What can hang from each mark:
z272: z807
z515: z301
z76: z301 z807 z829
z301: z76 z133 z515 z674 z740 z804 z924
z48: z20 z804
z804: z48
z133: z986
z986: z73 z133
z807: z272
z20: z48
z924: z301 z829
z904: z57 z73 z296 z866
z740: z301 z904
z296: z829 z904
z829: z76 z296 z924
z866: z301 z904

Every row comes from one small tree of marks. The marks that hang from a mark follow it in brackets, in the order of their numbers. Every link used is in the known rows. Which tree was each row made from?
(in the rows, 128 means zero)
Known rows:
z272(z807): [140 105 115 110 162 129 143  86 135 141 105 120 100 126 147 119 141 123
 131 109 150 125 164 142 137 128  80  94 142 113 120 111 106 113 143 110
 144 147 132 113 111 122 146 148 136 112 153 138 140 100 119 100]
z301(z76 z804): [139 102 133 132 162 106 147  75 133 148  99 137 118 133 117 107 145 140
 105 125 134 143 151 109 105 139  83 135 161  95  85 114  88 119 145 146
 149 136 127 131 138  97 109 182 158 139 151 148 125 118  83 152]
z829(z296 z924(z301)): [105 121 115 151 134 120 128 124 169 134 110 142 146  84 143 145 119 141
 123 138 157 102 147 170 104 139 108 111 149  86 127 163 118  98 166 107
 147  90 170 134 111 114 139 143 118 119 143 127 133  88 133 145]
z48(z20 z804): [139 149 110 121 150 144 140  93 131 128 110 139 118 139 158  92 116 149
 104 101 143 140 165 163 121 144  81 152 118 108 100 141  98 159 153 138
 156 150 109 121 141 142 148 129 142 148  88 158 130 110 129 107]
z924(z301(z515 z674) z829(z76 z296)): [140 145 104 141 144  85 144  72 158 168 100 164 146  82 133 144 113 155
 124 162 162 104 170 190  98 154  90 127 184  43 134 138  80  91 183 135
 192  98 153 157 139 126 122 148 156 126 193 149 130  98 108 207]
z986(z73 z133): [149 134 140  95 120 111 132 126 101 113  90  89 138 119 178  88 132 113
 110 123 129 146 193 113 120 120  91 109 143 138 108 116 121 108 119 150
 168 158 107 111 154 158 172 128 136 135 130 174 161 128 103 111]
z804(z48): [144 127 133 127 131 123 138 122 131 134  87 104 116 143 147 123 125 112
 128 131 155 132 140 128 127 111 100 112 121 118 127 117 104 104 133 120
 160 139 127 124 150 129 137 154 127 128 123 154 155 126  84 125]
z301(z515 z924): [140 126 114 120 151 107 174  90 139 153 104 157  98 123 122  82 120 113
 115 110 137 110 135 144 117 151  81 135 150  69 120 105 109  99 168 132
 155 166 115 140 108 135 124 165 151 118 160 160 176  96 109 159]
z515(z301): [134 115 132 128 151 137 130 110 133 138  98 106 112 147 169 124 116 145
 120 125 146 132 150 132 118 104 109 124 134 100 109  96 133 132 137 133
 145 125 135  90 136 124 136 140 133 132 140 152 148 122 106  96]
z76(z301 z807(z272) z829(z924)): [128 127 115 137 104 152 118 112  98 145  99 132 109  91 165  81  72 126
 147  90 131 124  86 156 138 155  62  77 156 131 116 140  99  85 128  98
 169 147 214  95 109 107 207  88  96 122 147 168 129 125 143 103]
z296(z829 z904(z57 z866(z301(z133)))): [171 118 106 113  79 152 148 103  96 133 138 122  99  99 167 105 143 120
 111 128 154 144 139 135  86 155 109 129 170 111  94 116 103  92  96 125
 156 133 128  77 115 146 127 146 117 211 135 195 150  43 109 159]
z296(z829(z76(z301(z133 z740))) z904(z866)): [210 127 116 128  88 139 145  99  68 160 124 111 134  87 168 112 143 147
 128 143 139 126 135 147  99 164  97 120 152  97  95 116  71  84 115 144
 164 114 151  70 114 134 143 141 151 204 145 165 154  58 122 124]
z296(z904(z73)): [146 110 104 123 113 141 144  98 106 136 109 114 100 126 149  90 135 127
 112 128 145 121 148 154  93 122 108 129 161  98 120 116 108  97 117 131
 148 138 122 110 122 137 140 141 116 160 139 146 164  81 104 122]
z20(z48(z804)): [123 138 107 126 147 144 127 113 135 130  98 120 111 154 133 109 112 119
 115 125 164 133 158 154 130 135 103 108 131 100 132 150 102 139 123 113
 145 133 138 107 148 166 146 129 129 128  91 163 117 129 113 116]
z301(z515 z674 z740): [161 118 127 136 172 109 177 100 144 165  86 127 109 104 148  83 145 106
 119 112 159 152 130 147 137 138  71 131 163  44 116  91  88  93 175 158
 174 188 128 116 156  98 100 159 159 124 137 173 148  95 134 164]
z296(z829(z76(z301(z804 z924)))): [177 129 114 128 108 131 145 100  96 157 122 134 124 125 144 107 125 155
 130 127 148 109 135 146 112 160  84 111 154  90 113 135  81  97 152 132
 149 124 154  84 120 137 142 137 140 164 142 157 137  84 103 139]
z76(z829): [140 115 127 133 135 116 133 111 108 146 121 122  83 117 155 101 115 136
 129 111 140 114 126 143 121 135  80 114 161 105 118 118 108 129 135 115
 161 139 148 100 139 127 165 145 110 120 157 160 148 129 118 119]
z133(z986): [143 143 112 112 128 139 124 118 152 134 102 119 111 106 151 104 135 115
 114 144 154 107 151 134 141 136  92 131 144 124 110 123 100 131 150 121
 138 131 108 103 126 126 140 164 140 136 135 141 140 135 105 103]
z76(z807(z272)): [128 153 102 107 129 147 136  98 115 136  92 123 111 117 151 106  97 115
 118 115 141 138 113 138 155 114  92 100 143 138 108 110 120 104 138 111
 158 155 141 123 122 120 159 110 111 114 126 162 130 118 117 130]
z740(z301(z515 z804)): [137 124 134 129 162  84 151 112 151 171  97 149 114 138 132  86 132 111
 119 131 155 166 152 137 109 125 102 128 146  98 102  97  87 131 160 163
 143 140 130 139 117 130 129 134 140 128 165 165 137 131  86 164]
z924(z301(z76(z807) z133 z515 z674 z804) z829): [161 117 132 155 171  82 138  24 165 168  58 176 124 101 131 111 122 132
  96 159 150 157 173 124  99 164  58 144 197  56  88 106  60  68 168 140
 227 133 163 163 145  95  96 158 186 138 211 171 139 112  95 202]
z866(z301(z515)): [139 124 120 106 167 105 180  93 147 144 111 142  98 141 135  82 136 123
 120 120 155 147 144 140 107 148  94  97 161  79 116 109  99 139 133 124
 133 159 136 115 118 138 145 133 110 128 160 177 145 108 100 145]
z904(z57 z73 z296 z866(z301)): [ 77 123 124  96  91 143 175  94 140 112 116 164  89 118 111  89 127 103
 142 121 161 123 145 169  76 119 120 150 203 121  67 139 145 122 117 133
 167 131 114  99 116  96 106 185  63 187 113 162 103  15 106 179]
z296(z904(z73 z866(z301(z76)))): [138 115 118 112 118 125 170  76 101 139 109 136 103 114 139  87 144 117
 117 126 139 131 135 152  70 138 116 130 175  97  85 113  97 110  99 140
 152 118 125 107 120 133 133 161 125 181 152 154 140  59  89 129]
z986(z133): [145 143 137 100 133 118 148 116 117 121 102 104 127 130 167 102 123 129
 112 125 143 145 173 125 141 126  88 108 143 134 107 117 118 118 130 136
 149 133 116 115 145 142 148 133 132 139 142 154 150 119 118 120]
z829(z924(z301(z515))): [126 109 124 140 150 109 139 105 166 147  90 158 124 104 141 126 110 131
 124 127 158 114 142 157 115 144  93 101 153  80 124 137 122  95 143 124
 147 126 150 129 112 134 124 151 139 125 149 142 156 102 129 151]
z866(z301(z76 z133(z986) z740 z924) z904(z296)): [174 131 119  99 131 134 197  76 162 153  70 134  92 112 120  44 170  99
 110 113 150 129 180 115  74 181  99 121 186  67  75 107  57 109 145 123
 164 126 132 102  75  88 133 167 107 141 170 153 164  56  90 138]
z301(z76(z807(z272) z829(z296 z924)) z133 z740): [137 129 126 153 121 111 142  80 130 167  50 126 121  70 140  99 124 110
 111  94 123 147 118 103 115 156  67 125 174  97  81 125  73  78 167 116
 206 122 195 126 148  73 173 140 111 120 165 160 158 100 152 163]
z301(z76 z674 z740 z804(z48)): [172 104 159 158 159 107 163  92 141 161  53 116 124 121 140 105 160 107
 110 116 156 174 140  98 118 130  70 144 161  62  86  98  49  77 171 169
 191 163 139 127 183  76  78 191 177 145 127 159 123  99  84 168]
z515(z301(z674 z924(z829(z296)))): [135 140 114 144 147 139 137 100 144 147  91 119 117 112 180 118 107 145
 114 114 143 112 150 156 102 128  99 151 153  59 110 113 114  91 180 135
 186 117 136 114 138 130 117 146 160 128 158 155 140  88 101 130]
z515(z301(z76 z674)): [134 107 142 119 162 113 142  88 134 161  78 111 114 126 167 127 124 134
 126 104 141 132 151 121 109 114  96 146 151  75 101  85 116 110 145 144
 163 124 137  99 158 108 123 150 167 133 151 151 130 120  99 116]
z48(z20): [143 138 126 116 154 127 150  90 117 140 112 125 106 127 157 100 123 138
 114 112 143 130 153 153 118 127  91 150 120 116 104 128 112 141 144 130
 154 153 116 118 144 129 135 136 146 132 118 145 148  98 126  96]
z904(z296 z866(z301(z674 z804))): [133 144 130 112 154 121 173 100 155 132 115 148 117  97 140  97 134 133
 138 135 155 144 138 154  89 141 103 140 177  95  60 111 101 124 152 146
 164 142 118 109  92 101 102 172 126 167 133 165  86  47  89 145]
z904(z866): [126 135 130 121 150 118 144 104 113 129 123 132 117 106 152 122 130 127
 130 136 138 122 125 155 128 126 107 124 148 118  82 121 124 129 122 134
 154 129 109 110 130 122 114 181 147 144 132 154 125  93 110 118]
z515(z301(z76 z804)): [135  99 145 143 161 118 133  84 140 153  87 122 121 153 141 117 129 153
 110 125 135 149 160 105 100 117  99 142 149  90  85  90 105 129 146 151
 153 122 139 105 138 102 118 166 158 141 150 151 134 127  82 121]
z829(z76(z301(z515 z740))): [167 117 135 120 136 114 164 102 108 159 104 131 133 118 127  98 131 150
 144 126 139 122 147 150 129 152  77 101 154  81 124 119  80 121 145 139
 150 137 154 102 133 100 144 150 137 136 152 143 146 104 127 136]
z296(z829 z904(z73)): [167 114  81 129  92 151 141  97  92 152 125 114  97 123 159  94 135 120
 107 131 162 109 131 160  85 134 109 128 158 100 118 126 105  82 118 131
 149 136 138  85 130 156 149 120 114 183 127 168 163  73 105 140]
z296(z829 z904(z57 z73 z866(z301(z740 z924)))): [156 113 105 129  61 165 172  96  88 133 129 142  81 105 155  75 144 100
 105 119 163 132 121 157  77 148 112 135 187  91  85 131 103  77 112 143
 166 138 129  72 128 148 108 159 101 214 120 186 153   4 113 172]
z740(z301(z133 z924) z904): [146 138 126  98 157 109 145 109 117 164  57 150 112 107 161  71 137  83
 136 113 142 157 136 142 103 130  98 141 128 115  97 103  86 111 143 134
 177  93 105 130 107 153 148 122 144 114 176 138 184 121 108 127]
z829(z76(z301(z515 z740 z804) z807) z296 z924): [127 119 108 174 103 125 159 126 138 167  95 144 172  79 110 100 133 164
 142 128 136 129 142 152 126 170  77 102 166  74 122 157  66  94 200 119
 169 114 219 124 110  58 151 135 139 129 147 132 117  74 142 172]
z740(z301(z924) z904): [135 132 119 100 155 125 148 122 105 168  81 155 108 103 159  75 132  80
 140 108 152 142 122 164 112 123 100 132 130 118 104 105  96 117 145 139
 158  94 102 126 107 160 138 118 147 105 161 135 158 127 103 132]
z924(z829(z76 z296(z904))): [151 147  77 133 110 138 127  97 109 155 127 118 141  86 146 133 131 169
 111 143 138  95 167 172  95 154 108 125 163  89 125 149  91 109 151 128
 162  83 138 140 125 138 143 139 136 145 171 142 136  95 100 170]

Which tree is each row?
[158 114 140 124 152  49 179  52 140 184  46 156  85  93 124  76 125 103
 122  80 116 127 139 103  87 179  48 174 188  31 104  84  65  63 180 135
 217 162 144 143 139 105 144 185 181 124 211 169 190  97 110 179]	z301(z76(z829) z133 z515 z674 z924)
[177 133 140 130 140  96 184  58 162 186  16 151 102  64 129  60 154  70
 100 106 134 146 148  82 133 177  37 179 184  48  83  75  45  55 211 140
 221 169 144 135 145  67 107 183 203 129 181 153 173  82 130 173]	z301(z76(z807) z133(z986) z515 z674 z740 z924)
[165 103 134 119 174 117 155  66 114 160  52 125 120 101 139  84 169  99
 117 116 134 161 143 108 114 147  71 142 152  93  76 103  71 105 133 143
 192 119 119 116 157  93 120 169 156 127 157 146 177 124 131 140]	z301(z76 z133 z740(z904))
[155 136 152 128 164  84 138 115 156 158  59 124 121 126 169  98 140 116
 119 126 150 184 161 118 106 119  99 143 154  88  89 101  76 106 159 152
 177 127 127 128 129 121 132 135 144 139 170 159 136 104  94 138]	z740(z301(z133 z674 z804))
[149 129 119 121 146 115 191  56 123 181  64 163  98  96 109  68 117  80
 100  88 132 137 113 117 134 154  60 130 160  75  87  86  81  75 180 151
 177 172 143 149 133  98 116 155 157 113 155 166 163  92 125 190]	z301(z76(z807(z272)) z515 z740 z924)
[140 109  91 126  56 158 141  99  84 136 139 128  94 106 150 105 136 111
 114 129 160 116 127 162  88 132 116 146 179 116  99 133 122  77 100 136
 164 132 121  81 134 141 117 162 113 210 113 178 150  39 110 169]	z296(z829 z904(z57 z73 z866))
[141 146 121 106 120 162 143  91  98 127  99 141 115 114 151  75  83 109
 131 105 132 124 104 149 144 141  65  94 135 126 110 116  97  82 140 108
 162 159 167 118  99 112 165  99 116 123 136 161 137 103 122 101]	z76(z301(z924) z807(z272))
[144 124  73 117 114 154 151 115 133 158 131 115 108 114 137  91 135 133
 131 114 166  98 147 171 100 145 118 101 161  96 112 133 122  99 124 113
 140 129 137  92  82 115 144 133 107 137 119 158 146  75 103 149]	z866(z904(z296(z829(z924))))
[183 117 152 151 145 140 132 100 147 122  85 118 133 128 152  63 153 130
 114 157 142 160 161 114 125 160  64 124 147 101  86 122  49 107 152 144
 174 154 152  91 123  75 130 165 136 162 146 158 150 113 120  86]	z76(z301(z133(z986) z740 z804))
[146 124 127 123 169 103 131 111 131 160  62 140 129 122 152  73 151 100
 130 139 145 190 146 134 104 122 102 139 137 121  88 105  71 126 140 146
 180 103 110 127 113 130 143 127 144 127 171 150 160 142  96 136]	z740(z301(z133 z804) z904)
[162  97 130 145 184 120 165  80 120 167  65 137 122  92 137  76 172 112
 118 112 147 177 127 123 120 141  63 152 172  64  78  96  52  94 168 170
 192 149 117 115 163  80  78 182 192 131 137 150 124 110 109 166]	z301(z76 z674 z740(z904) z804)
[173 123 142 135 146 122 126 100 154 123  79 117 134 119 157  76 143 133
 129 148 141 154 158 119 120 159  64 141 153  88 100 123  54  93 154 135
 185 156 147 100 120  83 142 163 156 159 156 161 135 118 105  88]	z76(z301(z133(z986) z674 z804))
[150 155  79 124  90 139 134 114 112 174  90 127 131  94 153 135 102 143
 127 104 153 107 110 144 138 147 101  92 155 113 114 150 114  87 152 113
 150 111 164  92 127 154 164 111 124 147 121 156 133  82 126 166]	z296(z829(z76(z807(z272)) z924))
[143 127  98  93 141 144 182 102 141 137 128 123  96 143 130  68 144 133
 132 119 165 129 164 162  85 145 123  82 172  88 109 115 102 140 113 106
 128 136 135  99  71 111 153 127  77 127 143 166 133  74  83 132]	z866(z301 z904(z296))
[161 154 124  98 116 116 144  92 105 146  60 120 142 109 150 112 103 146
 149 116 123 141 137 131 143 140  76 103 156 105 117 115  78  86 143 114
 186 133 168 110 123  99 180 118 130 137 155 147 133 101 124 126]	z829(z76(z301(z133 z674) z807(z272)))
[152 140 106 123 121 149 126  85  91 152 111 132 128 104 154 117 111 163
 128 133 141 106 149 162 131 152  79  96 165 112 111 143  96 113 135 116
 172 102 162 116 140 122 143 119 140 133 168 147 118 112 110 142]	z924(z829(z76(z301 z807)))
[ 74 118 118 107  84 145 154  96 130 116 118 158  94 109 108 104 120 105
 142 127 153 106 143 172  92 106 116 168 192 132  72 137 156 109 122 139
 179 132 103 110 128  85  95 201  86 181 101 150 111  30 114 180]	z904(z57 z73 z296 z866)
[136 107 118 125 162  91 185  41 135 180  50 164 119  91  91  58 163  77
 132 130 132 154 137 135  82 152  75 175 177  78  57  96  76  92 145 165
 216 136 116 130 140  69 109 199 151 145 159 152 177  93 128 187]	z301(z76 z133 z515 z740(z904(z73 z296 z866)))
[179 100  99 137  39 171 132 121  95 166 107 137 115  68 160 137 123 141
 113 121 170 118 146 141 117 152  93 106 177 103 126 131 103  65 135 115
 159 106 175  84 121 135 122 116 128 185 129 152 149  39 144 190]	z296(z829(z76(z807) z924(z301(z740))) z904(z57))
[125 145  94 159 142 157 161  84 107 142  96 160 120  75 141  67 142 101
 115 129 144 113 109 195 101 150  94 147 168  77  72 154  88  89 170 149
 211 104 110 126 141 123  92 179 145 133 144 144 154  59 126 160]	z301(z740(z904(z73 z866)) z924(z829(z296)))
[183 154 113 148 141 123 153  72 169 158  58 150 107  94 139  59 142 100
  83 138 140 124 160 124 118 185  63 157 165  57  86 119  62  82 192 152
 207 153 112 135 127 124 107 187 163 142 182 165 202  92 123 163]	z301(z133(z986) z515 z740 z924(z829))
[151 132 138 128 163  70 156  62 156 188  57 170 113 123 126  78 135 103
 100 118 134 158 164 113  75 161  85 155 164  72  74 104  64  95 171 168
 185 114 129 169 122 132 117 156 168 137 213 167 168 110  76 193]	z740(z301(z76 z133 z515 z804 z924(z829)))
[163 111 152 148 166  87 156  38 164 160  49 170 123 120 110  95 127 110
  96 154 145 180 157 101 118 144  65 123 170  77  82  88  57  84 165 148
 199 157 163 150 128  78 113 162 144 137 176 166 163 107 117 180]	z924(z301(z76(z807(z272)) z133 z515 z740 z804))
[139 114 146 121 155 116 156  85 132 161  67 125 105 122 163 117 117 127
 119  91 137 120 146 118 104 126  89 157 152  63 100  82 111  93 162 144
 170 125 132 105 146 118 112 159 177 131 156 146 144  96  95 119]	z515(z301(z76 z674 z924))
[157 125 112 140 127 125 121 103 143 148  97 136 120 106 168 135 118 132
 117 133 167 113 137 145 107 152  96 105 150  94 110 150 114  80 136 116
 157 111 158  92 128 151 138 128 125 157 140 160 159  84 131 142]	z296(z829(z924(z301(z133))))
[133 110 129 128 143 110 150  91  91 194  69 174  96  89 135  58 132  85
 134  98 139 162 115 131 102 139  74 143 161 122  80  92  59 114 162 138
 183  94 147 135 115 123 143 120 166 106 189 137 137 136  89 156]	z740(z301(z76(z807 z829) z804 z924) z904)
[152 105 130 113 103 136 170  96 110 129 117 145  98  94 144  92 144 119
 111 110 135 149 145 128  85 156  96 150 187  83  86 100  91  91 119 143
 160 143 112 117 106 119  92 184 154 189 149 171 131  36  89 166]	z296(z904(z57 z866(z301(z76 z674 z804 z924))))
[175 140 136 133 139 132 138 107 159 135  64 108 117 107 160  89 158 109
  98 146 146 144 161 106 137 143  83 135 149 102  89 117  77 114 158 133
 177 139 117  97 139  99 128 174 131 144 143 150 173 109 133 106]	z301(z133(z986) z740)
[105 105 101 108 105 144 187  97 127 116 115 131  78 172 119  60 151 117
 129 107 165 143 159 158  90 132 131  86 202  85 118 139 114 130  90 106
 150 140 133  91 117 112 146 154  59 145 137 175 148  57  89 158]	z866(z301 z904(z57 z73))
[137 151  95 136 117 141 129  93 103 153 114 127 148  84 152 124 118 165
 133 137 144 103 151 176 122 155  82 113 170  91 121 153  84 101 166 111
 182  94 179 129 143 100 150 119 142 128 170 145 101  99 115 157]	z924(z829(z76(z301(z674) z807) z296))
[146 104 149 137 153 136 152  88 122 171  63 110 111 109 172 115 130 121
 118 105 152 153 142 112 132 110  81 136 159  79  91  72 104 104 162 143
 179 136 165  89 173  79 110 137 166 127 141 150 123 104 121 120]	z515(z301(z76(z807) z674 z740))
[141 103 113 139 112 146 135  98 114 160 106 158 115  75 153 127 133 105
 126 122 171 123 113 157 113 150  91 120 164 102  87 144 114  84 125 136
 166 102 143  87 145 134 101 159 149 162 120 158 137  79 138 173]	z296(z829(z924(z301(z76 z740(z904(z57 z866))))))
[179 108 145 136 159 100 169  66 105 176  32 143  89  69 155  64 151  90
 124  79 125 147 118 111 103 169  43 168 179  49  82  94  48  64 173 140
 235 136 133 113 156  96 123 179 176 120 186 149 186  90 137 151]	z301(z76(z829) z133 z674 z740(z904) z924)
[ 95 108  85 116  59 164 139 110 144 139 113 146  94 112 123 102 116 112
 131 104 175  94 143 168  84 124 106 151 190 116 103 164 156  80 138 125
 165 131 138  91 131 111 115 153  67 180  93 156 130  30 127 202]	z904(z57 z73 z296(z829(z924)))
[126 106  97 103 125 128 195  98 139 135 129 137  85 157 112  61 150 121
 128 107 159 151 164 149 104 152 115  85 188  73 129 111 104 134 102 110
 138 165 132 107  98 111 142 150  89 129 151 191 157  85  90 179]	z866(z301(z515) z904(z57))
[148 129 101 144 133 141 113  81 136 135 134 142 129  90 159 135 118 147
  98 175 161 102 169 187  87 145  98 120 157  87 123 143  94  93 144 121
 168  89 148 148 118 141 123 128 128 142 176 150 140 100 104 153]	z924(z301 z829(z296(z904)))
[158  89 155 151 178  89 164  59 158 161  88 173 114 124 109 104 140 121
 102 155 161 154 159 125 109 143  70 123 170  64  91  94  70 105 163 163
 166 150 146 138 138  91  87 177 156 135 167 154 144 111 107 175]	z924(z301(z76 z515 z740 z804))
[149 123 128 113 121 111 179  69 113 138  79 138 102 103 146  81 145 109
 117 116 133 139 139 138  66 150 106 151 183  72  80 112  82  79 118 139
 180 127 122 112 114 133 127 174 140 183 168 157 159  33  94 133]	z296(z904(z73 z866(z301(z76 z133 z674 z924))))
[151 119 107 139 125 134 125 110 136 153 112 139 116 103 168 136 115 131
 117 128 173 105 129 157 115 144  98  98 148  97 114 150 121  89 137 118
 142 113 159  90 130 156 130 124 127 150 129 158 143  89 127 144]	z296(z829(z924(z301)))
